Known rows, with every step that occurs:
toda, luzap, fotu, bafa: [-0.94  3.47 -2.33 -0.02 -0.81 -0.41 -0.27 -1.79  0.74  0.99 -0.30  2.46
  0.11 -3.15 -0.55 -0.40 -0.24  1.35]
bafa, toda, tozono: [-1.68  3.90 -0.23  0.39  1.39  1.53 -0.25 -0.70  3.81  1.44 -1.31  1.48
  0.46 -3.92 -0.69 -1.01 -1.26 -0.52]
toda, kisago, luzap, fotu, bafa: [-1.91  4.05 -0.37  0.92 -0.88 -0.66 -0.22 -0.53  1.60  0.32 -0.37  2.07
  0.51 -3.48 -0.14 -0.59  0.17 -0.57]
tozono, kisago, luzap, toda, bafa: [-1.50  2.79 -0.75 -0.12 -0.39  2.50  0.84 -0.46  5.49  1.48 -0.10  1.62
 -0.24 -4.74 -1.76 -0.56 -1.13 -0.62]
toda, tozono: [-1.84  3.66 -1.20  0.62  0.18  1.38 -0.16 -1.35  1.39  1.67 -1.45  1.32
  0.54 -3.56  0.08 -0.14 -1.09 -0.09]
toda, luzap: [-1.42  3.51 -2.01 -0.49 -0.26  0.61  0.23 -1.34  0.53  1.54 -1.20  1.92
  0.45 -3.26 -0.74 -0.58 -1.04  0.70]
kisago, luzap, fotu, bafa, toda, tozono: [-1.17  4.15 -0.16  1.22  0.30 -0.04 -0.51 -0.76  5.27  1.33 -1.12  1.88
  0.55 -4.00 -0.82 -1.38 -0.01 -0.83]
fotu, bafa, toda, tozono: [-1.56  3.58 -0.38  0.03  1.29  2.67 -0.72 -1.60  3.02  1.94 -0.61  1.80
  0.17 -4.16 -0.58 -0.78 -0.68  0.22]
luzap, fotu, bafa, toda, tozono, kisago: [-1.31  3.98  0.13 -0.06  0.21  0.22 -0.11 -0.90  5.24  1.40 -0.04  2.12
 -0.29 -4.91 -0.87 -1.02 -0.26  0.82]
luzap, fotu: [-1.59  4.10 -1.47  0.11 -0.65 -0.09  0.05 -0.81  0.70  0.39 -0.49  2.01
 -0.32 -3.08 -0.45  0.44 -0.96 -0.18]
bafa, toda, kisago, luzap, fotu: [-2.00  4.64  0.46  1.01  0.39 -0.85  0.23  0.87  3.91 -0.27 -1.18  2.00
  0.74 -3.68 -1.31 -1.68 -0.37 -1.96]
fotu, tozono, kisago, luzap, toda, bafa: [-1.19  2.74 -0.24  0.64 -1.42  3.39  0.67 -0.85  6.70  2.00 -1.08  1.40
 -0.31 -4.85 -0.91 -0.15 -1.28 -0.87]
tozono, fotu, bafa, toda: [-0.93  3.69 -1.71 -1.48  0.44  4.04 -0.48 -1.19  2.22  1.77  0.06  2.07
 -0.36 -4.48 -0.18 -0.44 -1.12 -0.49]
toda, kisago: [-2.75  3.86 -0.55  0.17  0.07  0.73  0.09 -0.42 -0.32  0.64 -0.69  1.81
  0.30 -3.66 -0.23 -0.20 -1.16 -0.41]
fotu, tozono, kisago: [-1.53  3.76 -0.07 -0.79 -1.41  2.47  0.23 -1.14  2.64  2.69 -1.23  1.70
 -0.73 -4.58  0.39  0.68 -1.62  0.75]
tozono, fotu, bafa: [-1.20  3.45 -2.67 -1.29 -0.72  3.50 -0.44 -1.93  0.53  2.01  0.08  1.87
 -0.41 -4.07  0.82  0.68 -1.01  0.00]
kisago, luzap, toda: [-1.77  3.23 -0.78 -0.08 -0.38  1.51  0.33 -0.49  2.46  1.47 -0.18  1.61
 -0.16 -3.22 -0.92 -0.14 -1.31 -1.78]
kisago, luzap, fotu: [-1.53  4.22 -0.93  0.40 -0.96 -0.90  0.21 -0.51  2.26  0.68 -1.17  1.66
  0.09 -3.00 -0.44 -0.23 -0.58 -1.07]
toda, kisago, luzap: [-2.53  3.98 -0.22  0.49 -0.13  0.40  0.18 -0.14  1.25  0.81 -1.26  1.56
  0.66 -3.59 -0.24 -0.85 -0.79 -1.24]

Rows:
[-1.14  3.79 -1.76  0.20  0.94  2.58 -0.10 -0.49  4.63  1.84 -1.28  1.44
  0.70 -4.29  0.02 -1.04 -1.45 -1.38]
bafa, toda, tozono, fotu
[-1.13  2.72 -2.38  0.92 -0.52  2.57 -0.30 -1.35  5.42  2.59 -0.17  1.38
  0.55 -3.98  0.44 -0.25 -0.96 -1.73]
kisago, luzap, toda, tozono, fotu, bafa
[-1.22  3.31 -2.68  0.06 -0.30  2.44 -0.56 -2.17  2.19  2.35 -0.46  1.46
  0.39 -4.24  1.00  0.30 -0.92  0.09]
toda, tozono, fotu, bafa
[-2.61  3.11 -0.55  0.32  0.16  1.21  0.21 -0.17  0.84  0.43  0.39  1.88
  0.30 -3.38 -0.94 -0.06 -1.49 -1.21]
luzap, toda, kisago
[-1.56  3.31  0.22  0.02 -1.78  2.20  0.72 -0.56  5.33  2.76 -0.82  1.57
 -0.63 -4.24 -0.21  0.20 -1.63 -1.00]
fotu, tozono, kisago, luzap, toda
[-2.21  4.35 -0.40  1.29 -0.63 -1.58  0.28  0.32  2.15 -0.05 -1.22  1.72
  0.69 -3.20 -0.49 -0.71 -0.36 -1.38]
toda, kisago, luzap, fotu
[-1.76  4.61  0.82  1.86 -0.49 -0.36  0.01  0.58  5.06  0.46 -1.93  1.78
  0.61 -3.69 -0.47 -1.27 -0.64 -2.05]
bafa, toda, kisago, luzap, fotu, tozono
[-1.88  4.32 -0.02  1.97 -1.58 -0.64  0.11 -0.11  3.73  0.70 -1.99  1.63
  0.54 -3.35  0.41 -0.35 -0.54 -1.61]
toda, kisago, luzap, fotu, tozono
[-2.19  4.00  0.92  0.04  0.94  1.62 -0.32 -0.45  2.53  1.15 -0.61  2.10
  0.32 -4.34 -0.89 -1.52 -0.32 -1.03]
fotu, bafa, toda, kisago, luzap
[-1.35  3.69 -1.05 -0.40  0.90  1.30  0.17 -0.80  2.62  1.35 -1.15  2.07
  0.47 -3.60 -1.58 -1.59 -1.09  0.04]
bafa, toda, luzap
[-1.90  4.03  0.18 -0.96 -0.83  1.00  0.62 -0.71  3.18  2.15 -0.97  1.56
 -0.25 -4.40 -0.36 -0.43 -1.03  0.02]
tozono, kisago, luzap
[-1.10  3.82 -2.09  0.33 -0.79 -1.48  0.33 -1.10  1.38  0.46 -0.95  2.11
  0.30 -2.79 -0.84 -0.59 -0.73  0.63]
toda, luzap, fotu
[-1.15  4.09 -0.58 -0.59  0.26  1.29 -0.48 -0.95  1.89  0.56  0.25  2.49
 -0.61 -3.85 -1.09 -0.18 -0.54  0.06]
luzap, fotu, bafa, toda
[-0.98  4.03 -1.21 -0.10  0.36 -0.81  0.27 -0.51  3.12  0.35 -0.99  2.29
  0.50 -3.24 -1.84 -1.47 -0.81 -0.05]
bafa, toda, luzap, fotu
[-0.85  3.85 -0.98  0.24 -2.22 -0.76  0.63 -1.07  4.34  1.62 -1.54  2.07
 -0.04 -4.02 -0.22 -0.30 -0.92  1.26]
toda, luzap, fotu, tozono, kisago
[-1.35  3.56 -2.62  0.55 -0.04  1.56 -0.04 -1.27  3.42  2.00 -1.21  1.16
  0.73 -3.87  0.82 -0.04 -1.47 -0.71]
toda, tozono, fotu
[-1.68  4.11  0.05  0.26  0.45  0.28 -0.52 -0.33  1.46 -0.19  0.21  2.55
  0.12 -3.95 -1.04 -0.90 -0.25 -0.21]
luzap, fotu, bafa, toda, kisago
[-1.15  4.16 -0.20 -0.25 -0.06  0.71 -0.30 -0.55  3.26  1.11 -0.41  2.17
 -0.32 -3.80 -1.07 -1.02 -0.09 -0.89]
kisago, luzap, fotu, bafa, toda
[-2.43  4.11  0.45 -0.11  1.24  1.16 -0.03  0.21  1.36  0.35 -0.83  1.95
  0.41 -3.99 -1.14 -1.16 -1.21 -0.91]
bafa, toda, kisago
[-1.45  4.42 -0.18 -0.31 -1.29 -0.90  0.71 -0.31  3.93  1.19 -0.78  1.76
 -0.41 -4.03 -0.51 -0.33 -0.56 -0.14]
tozono, kisago, luzap, fotu
[-1.30  4.24 -0.30 -0.17 -2.01  0.30  0.41 -0.90  3.62  1.59 -1.07  1.91
 -0.75 -4.19  0.27  0.86 -1.19  0.57]
luzap, fotu, tozono, kisago
[-1.67  3.61  0.51 -0.54  0.70  2.32 -0.15 -1.21  4.22  2.31 -0.16  1.79
 -0.39 -5.33 -0.53 -0.90 -0.75  1.25]
fotu, bafa, toda, tozono, kisago
[-1.35  3.96 -1.04  0.09 -1.09  0.21 -0.26 -1.24  1.50  1.21 -0.47  2.08
 -0.32 -3.27 -0.15 -0.06 -0.03 -0.37]
kisago, luzap, fotu, bafa
